Every row comes from one small tree of marks. The marks that hang from a mark follow it in brackets, in the order of their numbers. Every link used is in the known rows. Which tree was each row made from?
In the rows, 128 means zero.
Known rows
Z_981[Z_476]: [ 94  83 152 103  92  77  91 162 152 146  74 121 147  40 146 125 165 150
 124 113 158 148 106  68  95 149  86 112 148 149 122 169 125 188 164 130
 111 123]
Z_588[Z_311[Z_377]]: [105 131 156  81 130  81 120 140 119 145  96 131 131 141 115 148 115 139
 113 150 176 133 146 129 111  98 142 148 130 122 128 112 150 136 111 119
 149 130]
Z_377[Z_311[Z_588]]: [114 137 151 139 148  88 151 149 124 125 104 144 141 129 100 121 139 151
 101 114 134 132 112  85 116 144 154 112 134 110 134 135 116 156 106 137
 124 131]
Z_311[Z_744 Z_827[Z_503[Z_478 Z_588]]]: [159 154  87 148 146 191  63  54 145 129 151 123 130 139 177 106 116  90
 158 113  62 119 149 172 129 115 109 138  97 156  96 110 144  64 158 127
  96 124]
Z_377[Z_311]: [107 112 144 125 137 100 143 144 111 135  91 145 125  93 105 117 140 168
 112 117 156 154 110  79  94 127 129 107 122 109 142 120 119 152 124 128
 117 132]
Z_981[Z_311]: [ 82 118 108 116 103 113 129 130 182 138  83 153 103  99  99 124 148 126
 121  85 175 167 113 124 130 110 110 147 138 142 126 140 153 153 128 140
  98 112]
Z_109[Z_377[Z_160 Z_311[Z_744] Z_503]]: [156  86 110 123 116 131 188 176  78 132 174 142 115 106 120 129 138 174
 112 140 160 145  88 100 127 159 149  91 110  83 165 117  90 155 131 160
 155 143]
Z_588[Z_311[Z_377[Z_160] Z_744 Z_827]]: [138 158 142  89 120 108  90 105 110 173 137 119 152 199 156 130 107 108
  99 160 141 114 160 145 141  95 182 134 112 124 112  92 157 100 114 127
 133 114]
Z_827[Z_503[Z_478[Z_311] Z_588]]: [123 126 127 165 168 208 138  95 142 101 118 138  90  78 144 130 121 140
 184 146  92 114 152 188  89 120  47 136 134 122 138 139 120 114 136  88
 156 155]
Z_109[Z_377[Z_311[Z_588]]]: [146  97 123 108 137  73 169 191 120  91 134 123 134  92 103 139 152 158
 127 123 157 154  96  87 130 142 152 123 138 108 141 115  92 177 108 159
 141 141]
Z_503[Z_478[Z_311[Z_744]] Z_588]: [141 131 111 127 187 196 152  82 143 116 145 129  79 121 135 109  83 112
 199 126  78 117 171 201 125  68  61 118 155 130 143 132 102  95 116  96
 115 130]
Z_311[Z_588]: [111 137 139 123 134  80 128 154 153 103 110 118 163 120 103 136 156 118
 120 104 136 129 116  96 154 156 143 129 134 145 125 163 134 164 115 141
 124 107]
Z_160[Z_594[Z_476]]: [ 78 103 179 107  64  64 103 190  82 115  81 115 136   4  97 163 193 174
 115  57 183 151  89  66 169 172  84  70 154 156 153 149 126 168 159 102
  77  92]
Z_827[Z_503[Z_478 Z_588[Z_311[Z_377]]]]: [119 140 136 152 168 195 127 101 123 104 115 146  85  91 147 148 119 140
 166 152 102 110 153 185  80 118  60 141 128 116 140 121 132  95 132  97
 160 160]
Z_503[Z_478 Z_588[Z_311[Z_744]]]: [130 140 117 124 188 186 127  75 114 117 144 131  72 116 144 128  83 125
 179 128  93 121 180 196 120  69  68 110 154 116 153 122 116  83 115  96
 109 126]
Z_478[Z_311[Z_377 Z_588 Z_827[Z_503]]]: [148 151 141 138 128 112 136 125 173 129 127 116 167 203 125 122 108  97
 124 166 104  97 146 157 131 124 171 181 133 145  88 126 135 131 105 123
 168 147]
Z_109[Z_377[Z_160[Z_594] Z_311[Z_588]]]: [139 104 157 113 111  94 180 214  76  95 150 114 132  77 121 154 175 175
 110 129 174 134  88  80 157 166 159  73 149  87 164 114  86 185 111 138
 149 119]
Z_109[Z_377]: [136  74 111  83 117  80 145 191 127  87 126 107 131  51 111 145 164 149
 151 117 179 174  98  90 136 133 119 132 128 130 140 122 109 178 134 151
 133 125]
Z_981[Z_311[Z_588] Z_476]: [ 82 121 132 130  88  82 113 147 215 157  76 152 130 103 128 121 155 119
  98  88 146 132 109 110 121 146 111 137 177 147 109 176 133 186 131 154
 101 126]
Z_827[Z_503[Z_478]]: [110 124 145 148 129 173 125 122 129 104 100 146 109  51 138 136 154 142
 157 143 119 142 131 144  92 143  59 138 114 127 125 146 138 131 151 109
 138 143]
Z_311[Z_588 Z_827]: [135 142 119 154 110  91  93 128 148 101 140  85 176 162 125 126 140  96
 105 124 110 136 130 101 167 151 182 148 135 147 109 143 142 139 118 140
 106 106]
Z_827[Z_503[Z_588[Z_311[Z_744]]]]: [115 134 117 145 174 174  94  88 141 124 110 142 117  90 153 136 131 147
 156 118 115 105 142 169  93 131  79 129 108 131 132 125 142 109 143 102
 153 141]
Z_160[Z_594]: [ 89 111 165  97  88  99 110 172  90 106  95 121 130  28 114 152 174 160
 128  70 190 145  97  78 153 151 102  82 140 146 136 136 133 165 167  99
 100  84]
Z_594[Z_160 Z_476]: [ 76  57 179 124 104  22  84 160 111 119  86  97 124  10  82 181 206 185
 120  52 190 154  81  35 174 177  70 105 141 146 158 158 136 196 135 113
  54  98]
Z_377[Z_503[Z_478 Z_588]]: [122  98  94 169 134 195 168 113  96 105 156 141  66  94 103 130  97 148
 154 126 114 146 125 144 104 136  68 123 133 114 169 157 112 103 152 119
 130 145]
Z_503[Z_478 Z_588]: [120 121 114 137 168 185 143 111 117  84 130 119  70  74 125 132 115 126
 186 120 100 140 149 156 114  95  52 110 154 125 163 136 108 100 127 101
 107 128]
Z_827[Z_503[Z_588[Z_311]]]: [107 124 123 155 166 172 101  99 135 113 106 133 111  80 147 144 135 157
 154 128 126 112 139 160  88 136  76 130 118 123 141 129 139 120 141  96
 161 144]
Z_109[Z_377[Z_503]]: [142  61  94 114 104 106 168 183 110  94 153 121 114  67  97 145 142 161
 137 123 176 173  88  99 128 153 118 136 120 118 151 136 103 168 147 157
 148 143]
Z_311[Z_377[Z_160] Z_588]: [119 171 165  98 124  77 161 196 129 117 115 126 166 174 110 152 164 100
  98 144 139  96 105  95 156 163 176 127 122 134 129 139 136 141  93 154
 163 119]
Z_588[Z_311]: [ 98 112 152 103 129  96 107 122 119 143 105 119 132 107 121 139 122 158
 119 141 179 148 155 128 119 103 127 129 139 115 140 131 147 157 119 105
 132 114]
Z_594[Z_160]: [ 92  69 157 109 137  71  93 133 122 106 108 105 121  43 108 165 180 162
 137  73 200 146  93  50 150 147  93 122 121 132 132 144 146 191 145 109
  88  88]
Z_311[Z_377[Z_503] Z_744]: [139 147 103  75 129 110 135 133 133 161 122 176 136 170 108 123 117  98
 121  96 131 116  96 121 122 130 137 150  73 164  98 122 145  89 154 173
 130 137]

Which tree is each row?
[131 130 135 128 104 123 120 111  96 144 142 124 116 179 124 139  83 128
 102 178 144 139 159 147 110 101 156 163 132 110 125 106 146 103 122 120
 143 147]  Z_588[Z_311[Z_377[Z_503[Z_478]] Z_827]]
[123 130 156 175 107 158 132 134  76 145 131 121 139 125 156 120 155 168
  88 174 134 129 120  90 108 158 159  83 114  76 158 108 125 137 121 112
 145 130]  Z_377[Z_160 Z_311[Z_827[Z_503]]]
[127 104  96 182 130 198 152  89  87 115 172 130  69 128 116 131  74 148
 139 149 112 140 150 166 105 120  90 129 141 101 168 144 116  93 142 109
 134 149]  Z_377[Z_503[Z_478 Z_588[Z_311[Z_827]]]]
[163 166 126 103 140  94 124 110 181 153 139 123 179 236 128 104  95  71
 127 135  94  94 150 161 160 100 188 169 126 163  73 120 136 116 102 142
 138 125]  Z_478[Z_311[Z_377 Z_588 Z_744 Z_827]]
[121 124 129 108 107 123 171 163 107 121 116 158 102 132  89 142 118 120
 125 142 142 143 105 113 100 133 113 156 109 134 129 133 132 108 140 149
 146 154]  Z_311[Z_377[Z_503[Z_478]]]
[140 127 133 143 123 105 127 116 169 127 137  94 169 178 121 110 107 110
 128 149 117 124 155 142 155 115 168 155 152 139 107 144 128 157 104 112
 135 118]  Z_478[Z_311[Z_588 Z_827]]
[144 130 125 133 132 138 127 112 159 132 121 115 140 173 134 120 100 110
 145 162 114 110 147 163 109 102 138 175 129 143 104 108 134 115 121 107
 163 152]  Z_478[Z_311[Z_377 Z_827[Z_503[Z_588]]]]
[137 103  84 207 132 177 149  97  82 130 163 138  90 153 109 110  81 168
 105 128 109 137 114 112  84 143 140 118 122  92 162 117 105  94 142 127
 132 162]  Z_377[Z_311[Z_827] Z_503[Z_588]]
[122 104 128 177 119 168 194 126  72 136 139 173  75 112  90 116  95 177
 111 147 127 157 114 114  79 140 103 115 126  80 161 142 102 123 140 131
 129 163]  Z_377[Z_311 Z_503[Z_478]]
[148 160 122 142 147 102 111 106 134 146 134 138 162 184 129  99 119 117
  96 107  96 121 125 105 137 131 186 119 117 127 103 113 125 116 115 151
  98 122]  Z_377[Z_311[Z_588 Z_744 Z_827]]
[ 98 140 118 110 103  86  97 123 228 180  84 169 141 127 142 107 147  99
 105  66 125 117 112 127 133 136 117 133 158 163  88 171 137 164 138 167
  86 117]  Z_981[Z_311[Z_588 Z_744] Z_476]
[157 103 131 131 114  99 165 190  94 101 164  99 143 119 130 139 157 153
 107 157 150 144 104  86 148 155 181 101 139  87 156 107  92 170 101 150
 149 131]  Z_109[Z_377[Z_160 Z_311[Z_588 Z_827]]]
[166 185 110 158 140 152  76  74 164 125 157 126 170 184 164 110 128  68
 129 118  48 101 148 163 161 147 155 150 105 158  74 134 147  88 136 147
 102 118]  Z_311[Z_588 Z_744 Z_827[Z_503[Z_478]]]
[159 180 103 152 139 131  63  80 172 132 149 122 189 187 161 110 137  75
 117 103  64  98 134 147 164 157 172 148  95 165  71 133 153  99 139 152
 108 113]  Z_311[Z_588 Z_744 Z_827[Z_503]]
[151  83 107 139 123 100 191 184 103 100 159 139 117 108  89 138 130 170
 115 129 154 152  87  95 120 163 151 128 130  96 151 128  86 166 123 166
 154 159]  Z_109[Z_377[Z_311[Z_588] Z_503]]
[134  87 153 103 103 101 173 211  66 103 142 116 120  53 124 151 175 185
 116 131 190 148  87  75 142 155 142  68 142  86 169 105  90 183 125 131
 145 120]  Z_109[Z_377[Z_160[Z_594] Z_311]]
[158 171 101 127 133 100  70  93 166 135 153 107 190 197 146 105 130  67
 112  93  80 114 134 125 185 138 190 140 109 170  79 135 147 107 129 158
  85  94]  Z_311[Z_588 Z_744 Z_827]
[144 175 145 130  98  90 125 168 124 114 145  92 179 217 133 142 148  78
  83 163 114 102 119  98 167 158 215 145 123 136 113 119 144 115  99 152
 147 118]  Z_311[Z_377[Z_160] Z_588 Z_827]
[138 139 134  67 146  97 142 126 171 165 106 146 151 171 118 108 107 102
 148 125 133 110 137 152 130  87 137 153 114 159  92 120 135 129 118 132
 141 128]  Z_478[Z_311[Z_377 Z_744]]
[118 110 128 181 123 222 184 119  53 129 183 128  68 121 132 140  99 167
 126 178 128 121 146 158 121 144  92  80 143  69 206 153 111 111 127  98
 162 134]  Z_377[Z_160 Z_503[Z_478 Z_588[Z_311]]]
[153 148  79 143 146 170  49  61 152 136 143 119 149 142 175 107 127  96
 147  98  79 115 137 154 130 126 126 138  87 164  92 108 152  75 163 131
 103 119]  Z_311[Z_744 Z_827[Z_503[Z_588]]]
[159 178 120 108 111 146  83 112 127 158 137 133 167 192 177 123 145  78
 109 146  97  96 121 136 135 139 170 141  67 154  87  89 161  70 146 152
 139 126]  Z_311[Z_377[Z_160] Z_744 Z_827[Z_503]]
[113 125 139 110  94 121 172 182  91 137 124 143 125 141 104 146 142 134
 101 153 166 127  92  92 116 159 140 127 100 120 150 134 137 126 136 146
 168 139]  Z_311[Z_377[Z_160 Z_503]]
[140 148 143 156 124 164 116 111  88 168 141 137 148 149 170 106 146 147
  94 153 113 113 123 109 120 149 165  78  96  91 137 102 130 115 129 124
 131 121]  Z_377[Z_160 Z_311[Z_744 Z_827[Z_503]]]
[114 129 178 153  83 138 133 159  41 137 135 109 135 102 147 132 161 177
  79 142 162 129 109  69 142 160 168  46 140  82 164 103 117 145 133  98
 120  98]  Z_377[Z_160[Z_594] Z_311[Z_827]]
[121 141 139 126 171 182 154 112  94 108 141 124  66 126 136 147  92 129
 164 163 109 115 172 181 111  80  81 113 162 101 170 114 115  88 100  94
 140 138]  Z_503[Z_478 Z_588[Z_311[Z_377[Z_160]]]]
[153 134 102 142 175 201 135  69 140 113 159 113  86 142 146 105  75 101
 192 136  66 119 178 201 129  66  80 127 156 132 135 122 106  82 118  95
 108 129]  Z_503[Z_478[Z_311[Z_744 Z_827]] Z_588]
[ 93 135 102 129 102 147 168 144 153 144 110 166  83 152  98 135 130 121
 105 112 163 133 103 137 122 125 125 142 128 124 146 127 144 118 121 149
 138 135]  Z_981[Z_311[Z_377[Z_160 Z_503[Z_588]]]]
[130 118 120 139 176 191 163 101 134  99 137 118  71 104 126 119  88 126
 195 141  93 127 170 187 116  74  57 122 169 121 156 137  99 110 112  88
 126 136]  Z_503[Z_478[Z_311] Z_588]
[132 123 122 164 102 162  86 103 125 107 126 106 132 100 152 125 138 119
 136 152 109 153 139 130 113 135 111 150 116 134 112 124 146 113 153 114
 114 131]  Z_311[Z_827[Z_503[Z_478]]]
[123 129 108 125 160 135 102 104 122 115 130 102 109 150 135 140  98 127
 140 131 128 117 153 148 114  92 128 137 142 129 145 100 133  94 115 108
 137 132]  Z_503[Z_588[Z_311[Z_377 Z_827]]]
[138 143 146 114 148 143 158 111 152 128 133 136 122 135 121 110 105 103
 164 140  97 129 163 172 147  94 100 133 150 133 114 154 116 133 111 117
 112 121]  Z_503[Z_478[Z_311[Z_588 Z_744]]]
[149 123 115 111 127 121 103  87 167 161 134 111 162 167 139  92 101 105
 144 129 119 129 156 153 148  89 148 146 123 153  94 124 137 132 130 117
 115 110]  Z_478[Z_311[Z_744 Z_827]]
[116 139 103  98  75  92  75 116 210 190  86 160 133 156 157 106 131  81
  99  92 127 127 112 124 112 111 134 160 140 171  72 123 150 121 151 172
  85 134]  Z_981[Z_311[Z_377 Z_744 Z_827] Z_476]
[146 163 139  81 157  86 150 131 186 156 118 144 169 206 112 111 106  86
 138 123 112  90 140 159 151 104 162 157 124 159  85 135 130 133 101 142
 147 126]  Z_478[Z_311[Z_377 Z_588 Z_744]]
[167 202 125 103 121  97 103 133 142 148 159 116 194 252 154 122 136  49
  91 132  83  81 124 123 186 145 223 138  97 157  85 109 149  85 108 171
 124 106]  Z_311[Z_377[Z_160] Z_588 Z_744 Z_827]
[128 147 135  88 137 120 130 106 112 170 130 162 117 174 121 133  87 123
 117 144 139 118 152 163 115  95 135 145 113 123 116 115 145  99 125 135
 139 138]  Z_588[Z_311[Z_377[Z_503[Z_478]] Z_744]]
[134 109 130 147 117 139 113 103 160 137 121 103 151 135 137 110 115 130
 141 158 127 133 152 150 121 112 130 159 131 135 107 130 138 149 131  98
 145 133]  Z_478[Z_311[Z_827[Z_503]]]
